Each row was made from one small tree. Brackets hold a mark, then the marks that hang from it, in the order of their numbers. Every link used is in the known rows. Write each row's tree.
Known rows
[J465 [J852 J494 J609]]: [  9  -1  -6 -13  30  23  14   9 -22  13  -1  -5  -9 -12 -55  12  15  46
  28  24  30 -29 -17  36 -16  -6 -32  -1  30 -32  -5  16]
[J609 J456 [J852 J201 J494]]: [-27  44 -30  -3  31 -65  93 -33 -40 -24 -34  67   4 -33 -45  -9  10  37
 -11 -15  22 -25 -21  52 -22 -36 -19  53  19 -56  29 -76]
[J869 [J852 J201]]: [ -6  17 -17  -4  19   2  32   0  17  22  -7  24 -27 -31 -32   6  -9  20
   8  11 -18  21 -22  14  37 -22 -55  47  31 -25  -9   0]
[J686 [J494 J456]]: [ 20 -16  22  15   0 -10 -18   0  -7  13  -8  31 -10 -40 -32  -3 -35  12
 -23  16 -11 -12  34   7  -5 -10 -39  -3  -7  -5  -1 -25]
[J201 J643]: [ 21  19  14 -19   8 -16  -8  -2  -4  40  35  15  12   1 -18   8  -1  -4
   8 -12  -8  18  10   1  -7  20  10 -25  -7  24  -7 -37]
[J609 J456 [J852 J201 J465 J494]]: [ -17   21  -14   17   11  -82   79  -25  -19  -42  -27   84   32  -20
  -78  -11    2   41   -4  -13   15  -14  -16   39  -23  -45  -11   74
   28  -51   41 -109]
[J201 J643 [J852 J465]]: [  5 -31  51   4  -4 -19 -25 -22   4  18  20  37  38  20 -51  10 -24  13
 -12 -27 -31  17  25 -19 -15   8  11  10   7  21 -16 -38]
[J456 [J494 [J852 [J201 J643] J609]]]: [ 92  39  45 -54  35 -31  39  26 -36  49  14  21  30 -43 -62  15 -20  -7
  24  11   3   8  -2  17  -2   7 -23  -3   0   3 -49 -20]
[J201 [J852 J494]]: [-44 -11  10  -4  -1  14  19 -17 -23 -27 -36  34   2  12 -24  10   7   8
 -12 -17 -16 -15   5  30 -17   4  -1  -5   9 -26  -9  33]
[J686 J494 [J609 J852]]: [  1   0  -4  19  30 -18  28  13 -23   1 -28  36   5 -28  38 -17   9  47
 -39 -15  19 -47  32   8 -38 -37 -32  45  -8  20  31 -33]
[J465 [J852 J201 J494 J609]]: [ 23  20 -10 -10  27  11  38 -13 -23  25  -5  16 -17 -42 -69  -3  24  48
  30  34  30 -31 -23  59   7 -31 -43  11  45 -52 -10  -5]
[J852 J609]: [ 15  14  21  -6  28  13  10  18 -40  -7  30 -24   7  -8 -21   9 -11  30
  -1  16  26  -7 -12  -1  13  -1 -16   2  -6 -26  -6   6]
[J494 J456 J686 [J852 J201]]: [ 40   1  20 -20 -20 -41  26 -52  31  17  -9  26 -22 -62 -64  22 -10 -26
  13  15  18  35  45  30  25 -24 -65  15  28  -6 -40   1]
[J852 J201 J465]: [ 28  -7  13  28 -22 -30  12 -12  27  -1   2  45  15 -21 -53 -17  -3  10
  14  11  -4  10   0  12  23 -35  -4  41  22 -16   7 -54]
[J852 J201 J465 J494 J609]: [  22   26   22    9    0  -12   46   20  -15  -29   19   51   22  -20
 -111   -5   14   41   23   30   23    2  -22   43   21  -23  -12   23
   27  -63   16  -36]
[J494 J456 J686 [J852 J609]]: [ 38  -2  44 -26   3 -15  10 -12  -6   0  23 -18  -7 -36 -69  40 -23  -6
   8  26  43  28  39   4  15   0 -72   1   6 -11 -39  29]
[J494 J456 [J852 J201 J465 J609]]: [  60    1   52  -11   -2  -49   32  -18   23    7   23   46   41  -26
 -116   32  -46   13   -1   39   19   22   14  -17   39  -41  -53   21
   22  -41  -25   -8]
[J852 J201]: [ 18  23  -8   5   1 -12  31 -23  -2  14  -5  25 -10 -34 -18 -15   9   3
   1   7   1   0  -8  25  22 -26 -14  11  12 -20  -5 -25]
[J465 [J852 J494]]: [ -4 -12 -24  -8   2   9   3  -8  12  17 -25  14 -16  -4 -34   8  26  22
  28   6   3 -25  -9  42 -27  -3 -17  -4  38 -11   1  13]
[J465 [J852 J201]]: [ 26 -12 -18   4  11  -8  11 -40  14  46 -18  10 -23 -37 -24 -13  11  21
  20  18   6 -24  -4  31   8 -39 -30  23  42 -11 -21 -16]
[J609 [J456 [J494 J852]]]: [ 28  14  16 -47  20 -55  23   6 -28   3 -19  16  36 -17 -25  13 -39   4
  11  -7 -14 -19  -5   4 -36  28 -11  33  22   2 -18  -8]
[J465 [J852 J494 [J609 J456]]]: [ -3  14  -6 -23  38  -6  24  -6 -47   4   5   1   6 -14 -66  15  -5  70
  22  21  27 -48 -27  38 -30   5 -34  23  48 -47   7  -5]
[J583 [J869 J852]]: [-20  -7 -16   0  23   6 -10  32  -9  15  -9  20  -4  -3 -19  -7 -11   4
  16   3 -15 -13 -23  26  -3  27 -28  49   8  -8 -14 -20]
[J465 [J852 [J609 J686]]]: [ 52  -7   6   8  18   3 -16 -26 -31  33   4 -49  -5 -14 -24  -3  -5  36
  25  15  -1 -61 -19  -1  -1 -16 -34  11  29  -7   4  17]
[J465 J852]: [ 14 -26 -11  -3   8   3 -17 -20  13  36 -13 -14 -15  -9  -8   1   5  19
  17  10   3 -21  -3   7 -16 -17 -21   9  30   6 -12   4]
[J852 [J201 J643] J494 [J609 J456]]: [ 21  83  13 -34  44 -42  71  -9 -73  15  47  53  21 -38 -99   4  -2  55
  16   9  12 -15 -29  52   1  11  -9   3  31 -57  16 -58]
[J201 J643 [J852 J465 [J494 J456]]]: [ -7 -16  54  -8 -15 -30  -3 -28  -1   8   9  82  32  33 -95  37  -8  14
 -15  -8 -34  27  42  14 -18   7   2 -29  15  -7  -9 -33]
[J494 J456 [J852 J465]]: [ 31 -32  38 -10 -29 -51  -4 -14  60   1   1  45  41  13 -79  41 -43 -19
  -6  13  -4  28  27 -37   3 -14 -26  13  11  -1 -15   7]
[J583 J869]: [ -1  -8  -7   5  12  -9 -13  15 -29   7  -1  18  15  -5  -2 -24   4 -15
  12   3   0 -32 -10  36 -16  25  13  17  -9  -4 -12 -37]
[J456 [J494 J686 J852]]: [ 48 -11  27 -35 -11 -14   0  24  -4   1 -26 -15  -5 -36 -21  10  -1 -32
  39  -8  10  17  25  31 -27  25 -27  19  11  32 -47   6]

Write each row's tree
[  5  10  26   3  -9   2  15  42 -16 -40  21  27  32  16 -93  14   1  36
  19  21  19   3 -16  17  -1   5  -1  14  11 -39  20 -15] -> [J852 J465 J494 J609]
[ 19  52  -6  -4  43 -31  42 -24 -51  12  11  -2  -5 -37 -53   5 -41  62
  11  13 -26 -37 -49  -1  35 -12 -69  72  47 -53  27  -2] -> [J869 [J852 J201 [J609 J456 J686]]]
[ 40 -17  43  -3 -11 -14  -5  16  14 -22  25 -23  24 -26 -83  12 -30  -1
  36   6  40  22  20 -10   8   0 -46  59  16   8 -16   6] -> [J494 J686 [J852 J465 J609]]
[-11  11   3 -11 -26  -5   9 -10  -7 -22  -7  27 -32 -13 -50  25  31  -1
  15  20  13  33  35  64  -7   9 -28 -29  23 -22   0  -6] -> [J852 [J494 J456 J686]]
[ 48   8  37  -3   1 -65   9 -20 -14 -15  17   0  72   3 -83  11 -65  21
  15  -7 -10 -48 -23 -51  -7   4 -29  65  22 -13  31   9] -> [J494 [J852 J465 [J609 J456 J686]]]
[ 69  39  45 -43  25 -48  44 -25  -6  59  43  43  25 -40 -97  40 -39   1
  -4  23  15  29  19  -7  34 -16 -51 -17   2 -25 -40  -3] -> [J494 J456 [J852 [J201 J643] J609]]
[ 65  -1  43 -44  13  -2   7  40 -36  -5  -4 -32  -4 -38 -38  17 -10  -8
  40  11  31  11  18  28 -13  24 -42  19   3  13 -52  14] -> [J456 [J494 J686 [J852 J609]]]
[ 30 -18  27  -4  -5 -24  -2  -2  23  22 -15  39  15 -44 -53  10 -59 -15
 -20   6  -9 -14  32 -18 -11  -6 -58  12  -8   6 -16  12] -> [J686 [J494 J456 J852]]
[ 22  33  21  10  -5 -47  12  -4 -55 -45  16  20  55  15 -96   1 -18  59
  23   8 -15 -55 -33   4 -12   9  -4  40  36 -46  66 -24] -> [J852 J465 J494 [J609 J456 J686]]
[ 19   9  11 -26  13 -35   0   5 -59 -15 -12 -13 -10 -32 -11   0   0  21
  27  -1   2  -8  12  48 -34  29 -14  29  30   3 -11 -54] -> [J609 [J456 [J494 J686]]]
[ 16  57  -5 -17   4 -23  44 -10  -7  32  16  71   1 -27 -63  -2  29   1
  21  -3 -11  17  -6  58   4   1   7 -21  19 -18  11 -43] -> [J852 [J201 J643] J494]
[ 23  38   8  -1   7   2  22   5 -54 -21   2  -6  14   2 -49   0  12  24
  17   8  -6 -43 -29  16  -1   7  -9 -12   8 -37  41  29] -> [J852 J494 [J609 J686]]
[ 38 -10  18   0 -24 -45  27 -16  54   5  -8  48  40 -22 -75  -1 -30 -19
  18  -4  -3  12  -5 -15  18 -29 -22  55  21  -2  -9  -6] -> [J494 [J852 J201 J465]]
[ 58  33  26  21   8 -66  24 -40 -52 -10  26  12  43 -29 -82 -21 -36  57
  18  17 -12 -52 -31  -4  24 -28 -21  64  42 -49  43 -56] -> [J852 J201 J465 [J609 J456 J686]]
[ 11   6  53 -15  39   9   3 -13 -60  31  36  -3  17   2 -35  17 -24  30
 -17 -12   0   0  13 -12  -2  15 -11 -15  -8  -6 -34  -2] -> [J201 J643 [J852 J609]]
[ 47 -16  24  19 -17 -35  11   7  40  10 -15  51  31 -65 -80 -32 -54 -10
   8  -8  -8 -22   6 -11  -1 -25 -42  71   8  11   1 -26] -> [J686 [J494 [J852 J201 J465]]]
[  26    6   47   -9   38  -20    9  -28 -106  -14  -18  -22   27   -6
  -14    4  -35   52  -13   -7  -34  -66   -9    2  -24   18  -20   24
   22  -34  -11    8] -> [J201 [J852 [J609 [J456 J494] J686]]]
[-16   3  33 -27   6 -14  11 -37 -24  24   5  68   8  18 -56  38   3   8
 -22 -12 -29  20  33  24 -19  16   1 -51   9 -12 -22  -5] -> [J201 J643 [J852 [J494 J456]]]
[  4  17  -6 -37   3 -48  22 -24  -6  -7   0   8  18 -22  -3  22  -3  18
  10 -21  27 -19  31   4 -21  13 -39  54  50  22   9  35] -> [J494 [J686 [J609 J456]] J852]
[ 44  -5   2  49 -20 -67  33 -48   4  -8 -34  33  21 -20 -30 -31   5   1
   1 -18 -17 -28  -6  -1   4 -64 -13  60   4  -5  41 -78] -> [J609 J686 [J852 J201 J465]]
[  8   4   8 -11  -8 -13  -7 -24  -7   4  12  14 -26  -6  13  37  38  30
  -7  18  17  19  62  40   0 -10 -38 -14  37   8   3   8] -> [J494 J456 [J686 J609]]
[ 14  -9   3  37   1 -91  18 -44 -31 -31 -24  18  46   8 -26 -14 -28  28
 -10 -29 -22 -50 -15 -22 -31 -30  -6  79  12  -2  63 -84] -> [J609 J456 J686 [J852 J465]]
[ -1  -5  20   7 -37 -28   1   5  28 -30  -3  70  20  29 -88  31   9  11
   4  21 -11  27  20  25  -8  -6   0 -17  23 -32  19 -29] -> [J852 J465 [J494 J456]]
[  9 -17  52  20  10 -33  -5 -49 -63 -31   2  -7  50  12 -57  -1 -51  60
 -13  -8 -29 -61 -10 -28  -6   0 -17  53  30 -35  20  -5] -> [J201 [J852 J465 [J609 J456 J686]]]
[ 30  14 -16 -17   0  -7  15 -34   0  55   2  26 -35 -55 -66  -5  43  17
  57   1  12   6  16  85 -11 -10 -29   4  55   3 -14 -49] -> [J465 [J852 [J201 J643] [J494 J686]]]
[ 20   5   6   6  13 -32  -2  23   3  42  23  66  19 -15 -82 -13 -13   6
  32   2 -28   6 -17  29  11  13 -16  61  23  -5  -7 -87] -> [J583 [J869 [J852 [J201 J643] J465]]]
[ -11    5   14    2   -1   22    8   52    0  -38   16    5  -15   -6
 -100   24   -1   44   42   20   14   39  -12   31   12    9  -63   61
   37  -30   12   -8] -> [J869 [J852 J465 [J494 J686] J609]]
[-24  -5  41 -10  11  21  18 -23 -56 -30  -3   6 -24 -13 -63  32   5  36
 -10  20  18  10  35  50  -1   4 -44 -17  19 -50 -32  24] -> [J201 [J852 [J494 J456 J686] J609]]
[ 59 -24  39 -26 -13 -34  -4  40  23  -6 -23  25  42   2 -47  18 -25 -23
  24  -4 -15  11   7  -7 -24  11  -3  27   9  23 -30  -8] -> [J456 [J494 [J852 J465]]]
[ -4  40 -20 -18  28 -17  30  24 -16  43   8  76  -5 -24 -72  -7  13  -2
  30   0 -23  -2 -28  69  -1  30 -20  28  23 -23  -7 -54] -> [J583 [J869 [J852 [J201 J643] J494]]]
[ 32  33  13 -25  41 -20  11  19 -72   1   1 -22   3 -11 -37  19 -39  58
  19  11 -34 -37 -39  -6  -2  22 -57  50  32 -31  14   3] -> [J869 [J852 [J609 [J456 J494] J686]]]
[-21  20 -10 -12  42  20  17  58 -46  -5  10  28   3  -1 -64   2  -2  26
  23  16   3 -24 -37  48  -4  39 -35  38  14 -48  -4  -5] -> [J583 [J869 [J852 J494 J609]]]
[-33  -3  -7  13  -4 -63  39  -8 -22 -61 -19  41  14 -12 -67  -5  11  34
  11 -25  29  -3  11  44 -47 -12 -13  79  23 -20  39 -98] -> [J609 J456 [J852 J465 [J494 J686]]]
[ 44  -5  19  31 -13 -29 -28 -32 -18  17 -21  12  -1 -33 -19 -15 -32   4
 -12   4 -47 -48  15  -7  -6 -10 -36  -5   1  10  31 -14] -> [J609 [J686 [J494 J456]]]
[ 56  17  28 -33 -14 -55  22 -49  24  51  21  38  -7 -59 -81  27 -11 -31
  19   5  13  53  54  26  21 -11 -54  -8  22  12 -41 -24] -> [J494 J456 J686 [J852 [J201 J643]]]
[ -1  20  54 -26  30   0  22 -18 -58  17  26  43  15  13 -79  44 -11  34
 -22   4  -6  18  25  23  -7  12 -14 -52   3 -36 -29   1] -> [J201 J643 [J852 [J494 J456] J609]]
